What can hang from each mark:
j_611: j_439 j_992
j_972: j_563
j_863: j_735
j_439: j_611
j_992: j_611 j_735 j_782
j_782: j_992
j_735: j_563 j_863 j_992

Known rows, with every way that one mark hangs from another:
{j_782 {j_992 j_611}}: -0.332	0.713	-1.373	-0.752	-1.022	0.176	-1.007	0.387	0.685	0.551	0.525	-0.572	-0.299	1.288	-0.855	0.394	0.803	0.879	-2.043
{j_972 j_563}: -0.701	-0.764	0.149	0.985	0.329	-0.275	0.248	0.276	-0.857	-0.814	-1.387	0.728	0.988	-0.911	0.554	0.481	-0.312	-0.964	-0.268
{j_735 j_563 j_863 j_992}: -0.027	-0.091	-1.601	0.248	-0.135	-3.059	1.602	0.789	-0.190	-1.905	-2.675	-0.333	0.149	-0.020	-2.010	1.014	-0.146	1.382	-1.037
{j_439 j_611}: 0.066	0.478	-0.154	1.243	0.372	0.926	0.266	0.297	1.292	-0.753	0.414	-1.026	0.927	-0.043	-0.280	-1.167	-1.243	0.817	-1.071
{j_735 j_863 {j_992 {j_611 j_439}}}: 1.360	1.427	-1.061	0.956	-0.947	-1.143	-0.070	-0.354	0.632	0.005	-1.697	-0.542	-0.010	-0.424	-1.031	1.922	-0.262	2.638	-1.401
{j_611 j_439 {j_992 j_735}}: 1.589	-0.141	-2.401	1.004	1.515	-1.072	0.030	-0.300	-0.406	1.419	0.589	-0.099	1.026	-3.449	1.806	2.049	-1.288	0.109	0.199
{j_992 j_735 j_782}: -0.345	0.988	-0.895	0.183	1.436	-0.255	0.102	0.465	-0.027	0.489	1.292	-1.315	-1.230	-0.890	-0.974	0.698	-1.057	2.278	-0.950
{j_735 j_563 j_863 {j_992 {j_611 j_439}}}: 0.953	0.881	-1.331	1.482	-0.486	-2.765	0.895	0.274	1.362	-1.074	-3.167	-0.413	0.776	-0.228	-1.554	1.711	-0.269	2.441	-1.799
{j_611 j_439 {j_992 {j_735 j_863} j_782}}: 1.166	0.795	-3.329	1.261	2.024	-0.521	1.162	-0.050	-0.461	0.632	0.794	-0.308	-0.688	-3.272	0.729	3.293	-0.612	3.414	-0.957
{j_611 {j_992 j_782}}: 0.571	-0.137	-2.364	-0.620	0.342	0.095	0.427	-0.083	-0.207	0.420	1.608	-0.368	0.173	-1.301	0.105	1.193	0.230	0.949	-0.114
{j_782 j_992}: -0.642	-0.187	-1.931	-0.906	0.277	-0.936	-0.474	0.689	-0.350	0.494	0.185	-0.173	-0.452	-0.071	0.100	0.523	0.599	-0.658	-0.960
{j_735 j_563 j_863 {j_992 j_611 j_782}}: -0.118	1.327	-1.599	0.158	-0.822	-1.928	1.310	0.749	1.125	-1.744	-1.638	-1.372	-0.560	1.168	-3.589	1.250	0.116	4.240	-2.590
{j_863 {j_735 j_563 {j_992 j_782}}}: -0.572	0.738	-2.582	-0.816	1.567	-3.269	0.342	1.660	-0.973	-0.624	-0.963	-1.278	0.270	-1.536	-1.836	1.599	-0.138	0.875	-1.780
{j_735 j_563 j_863 {j_992 j_782}}: -0.374	0.402	-2.183	0.009	0.446	-2.981	1.800	1.087	0.062	-1.788	-1.939	-0.962	-0.594	-0.185	-2.650	1.433	-0.134	2.644	-1.515
{j_863 {j_735 j_563 {j_992 {j_611 j_439}}}}: 0.761	1.149	-1.776	0.656	0.575	-3.058	-0.554	0.877	0.223	0.020	-2.217	-0.739	1.670	-1.557	-0.796	1.956	-0.298	0.599	-2.137
{j_992 j_611 j_782}: -0.089	1.442	0.005	-0.051	-0.659	1.175	-0.367	-0.099	1.321	0.217	1.001	-1.070	-0.660	1.171	-1.581	0.228	0.274	2.878	-1.552
{j_782 {j_992 j_611 {j_735 j_563}}}: -0.760	0.613	-1.956	0.135	0.221	-1.824	0.003	1.219	0.933	-0.130	-0.428	-1.069	-0.003	0.751	-1.740	0.478	-0.274	1.645	-2.888
{j_611 j_439 j_992}: 1.564	-0.527	-1.993	0.673	0.667	-0.756	0.025	-0.426	0.020	1.052	0.043	0.569	1.469	-2.639	2.121	1.720	-0.197	-0.931	0.595
{j_439 {j_611 {j_992 j_735 j_782}}}: 0.643	0.866	-2.818	0.912	1.579	0.747	0.654	0.393	0.633	-0.039	2.497	-2.105	0.694	-2.099	-0.513	0.313	-2.057	2.724	-1.637
{j_735 {j_992 j_782}}: 0.122	0.566	-1.564	-0.965	0.195	-1.747	-0.196	0.443	-0.117	0.241	0.113	-1.490	-0.433	-0.652	-1.619	0.691	-0.688	0.908	-0.372
{j_439 {j_611 {j_992 {j_735 j_563} j_782}}}: 0.219	0.258	-3.059	1.392	2.062	-0.986	1.695	1.095	1.361	-1.082	1.041	-1.915	1.463	-1.904	-1.030	0.114	-2.179	2.497	-2.101
{j_863 {j_735 j_563 {j_992 j_611}}}: 0.054	1.078	-1.468	-0.452	-0.293	-2.299	-0.341	0.963	-0.310	-0.723	-1.381	-1.029	1.183	-0.107	-2.130	1.050	0.078	1.012	-2.390

Rows:
0.674	1.027	-1.514	0.778	0.237	-3.090	0.141	0.714	2.123	-0.009	-1.972	-1.473	0.874	-0.604	-1.787	1.191	-0.897	1.804	-1.594 -> {j_735 j_563 {j_992 {j_611 j_439} j_782}}
0.167	1.779	-0.167	0.972	-0.576	1.171	0.412	-0.291	0.147	-0.450	0.329	-0.714	-1.182	0.896	-1.701	1.016	-0.187	4.448	-2.164 -> {j_992 j_611 {j_735 j_863}}
0.418	1.643	-1.224	-0.925	-0.787	-0.600	-1.385	0.254	-0.994	0.388	0.087	-1.147	0.501	-0.282	-1.565	1.310	0.170	1.271	-1.938 -> {j_863 {j_735 {j_992 j_611}}}
0.068	0.982	-1.913	-0.427	-0.020	-1.329	0.743	0.370	-0.547	-0.716	-0.444	-1.154	-1.370	-0.385	-2.136	1.623	-0.057	2.853	-1.075 -> {j_735 j_863 {j_992 j_782}}
-0.691	0.654	-2.653	-0.005	0.951	-0.829	0.434	0.882	-1.163	-0.038	0.230	-0.397	-1.811	-0.523	-0.701	1.715	0.142	2.270	-2.142 -> {j_782 {j_992 {j_735 j_863}}}
1.248	-0.046	-2.593	0.424	1.289	-0.614	0.213	-0.150	0.320	1.179	0.788	-0.065	0.702	-2.798	1.526	2.098	-0.166	0.480	0.188 -> {j_611 j_439 {j_992 j_782}}
1.107	1.594	-1.253	0.307	-0.257	-1.384	-0.875	0.017	1.428	1.058	-0.413	-1.583	0.117	-0.803	-1.215	1.349	-0.825	2.009	-1.195 -> {j_735 {j_992 {j_611 j_439} j_782}}
-0.405	1.387	-1.271	0.621	1.379	0.226	1.092	0.411	-0.481	-0.400	0.723	-0.933	-2.084	-0.552	-1.380	1.579	-0.393	4.270	-1.613 -> {j_992 {j_735 j_863} j_782}
1.259	0.424	-2.964	0.749	2.176	-0.909	0.195	-0.010	-0.051	1.554	1.281	-0.770	0.236	-3.579	1.185	2.346	-1.227	1.443	-0.280 -> {j_611 j_439 {j_992 j_735 j_782}}
-0.569	1.731	-0.970	1.241	0.476	-0.398	1.581	0.732	1.225	-1.411	-0.495	-1.203	-1.189	0.916	-2.887	1.265	-0.277	5.609	-3.078 -> {j_992 j_611 {j_735 j_563 j_863} j_782}
-0.045	0.723	-2.220	1.180	1.208	-2.606	-0.220	1.194	1.501	0.632	-1.248	-0.720	0.442	-0.690	-0.340	1.292	-0.678	1.236	-2.662 -> {j_782 {j_992 {j_611 j_439} {j_735 j_563}}}
0.375	1.480	-0.913	-0.835	-1.102	-0.681	-0.666	0.067	0.886	0.292	0.387	-1.957	-0.381	0.668	-2.605	0.519	-0.475	2.411	-1.414 -> {j_735 {j_992 j_611 j_782}}
0.970	0.302	-2.270	1.122	1.023	0.630	0.523	0.102	0.336	-0.137	1.830	-1.418	1.446	-1.926	0.126	-0.030	-2.114	1.432	-1.131 -> {j_439 {j_611 {j_992 j_735}}}
0.626	0.368	-2.459	0.557	0.767	1.051	0.667	0.234	1.042	-0.404	1.977	-1.442	1.168	-1.373	-0.180	0.019	-1.024	1.730	-1.184 -> {j_439 {j_611 {j_992 j_782}}}
0.395	0.806	-1.672	0.357	-0.103	-0.583	-1.194	0.254	1.141	1.330	-0.267	-0.201	0.190	-0.209	0.495	1.240	0.416	0.451	-1.729 -> {j_782 {j_992 {j_611 j_439}}}
0.456	0.154	-2.883	2.139	1.322	-0.617	2.435	0.745	0.585	-2.142	-0.184	-0.865	1.315	-1.418	-0.872	0.696	-1.522	3.141	-2.269 -> {j_439 {j_611 {j_992 {j_735 j_563 j_863}}}}
-1.091	0.169	-2.926	0.444	1.454	-2.482	1.444	1.562	-0.493	-1.139	-1.303	-0.208	-1.046	-0.303	-1.249	1.536	0.113	2.122	-2.598 -> {j_782 {j_992 {j_735 j_563 j_863}}}
0.308	1.835	-1.334	-0.307	-1.267	-0.232	0.242	0.005	0.409	-0.603	-0.114	-1.555	-1.240	0.963	-3.053	1.417	0.221	4.393	-2.129 -> {j_735 j_863 {j_992 j_611 j_782}}
0.643	1.553	-0.294	1.019	0.236	0.396	-0.566	-0.147	1.847	0.989	0.168	-0.740	-0.172	-0.262	-0.200	1.082	-0.138	2.410	-1.229 -> {j_992 {j_611 j_439} j_782}
0.566	1.191	-3.226	1.322	1.498	1.145	1.581	0.322	0.251	-0.911	2.004	-1.694	-0.193	-1.824	-0.937	1.268	-1.409	4.686	-2.313 -> {j_439 {j_611 {j_992 {j_735 j_863} j_782}}}
-0.503	0.319	-0.968	1.318	1.111	-1.548	1.897	0.785	-0.134	-1.594	-1.469	-0.110	-0.623	-0.277	-1.263	0.987	-0.467	2.697	-1.585 -> {j_992 {j_735 j_563 j_863}}
-0.849	1.027	-2.286	0.548	0.193	-1.397	0.977	1.205	0.469	-1.086	-0.951	-0.710	-0.978	1.043	-2.210	1.375	0.344	3.635	-3.626 -> {j_782 {j_992 j_611 {j_735 j_563 j_863}}}
1.104	-0.228	-3.012	1.989	1.846	-2.334	2.003	0.370	-0.097	-0.642	-1.450	0.492	0.839	-2.913	0.759	2.808	-0.669	1.835	-0.924 -> {j_611 j_439 {j_992 {j_735 j_563 j_863}}}
-0.440	1.519	-2.076	0.123	-0.343	0.218	-0.096	0.451	-0.170	0.022	0.585	-0.816	-1.678	0.806	-1.584	1.584	0.440	3.830	-3.178 -> {j_782 {j_992 j_611 {j_735 j_863}}}
-0.226	0.254	-2.021	-0.584	0.985	-3.382	0.179	1.302	-1.318	-0.747	-1.741	-0.576	1.047	-1.439	-1.125	1.283	-0.145	-0.445	-1.356 -> {j_863 {j_735 j_563 j_992}}
-0.231	1.171	-0.451	1.456	-0.114	-0.474	1.416	0.428	0.830	-1.559	-1.211	-0.515	-0.474	1.097	-2.304	0.911	-0.263	4.221	-2.640 -> {j_992 j_611 {j_735 j_563 j_863}}
0.282	1.682	-2.386	1.192	0.612	-0.562	-0.232	0.302	0.407	0.825	-0.290	-0.488	-1.179	-0.688	-0.228	2.529	0.012	3.379	-2.840 -> {j_782 {j_992 {j_611 j_439} {j_735 j_863}}}
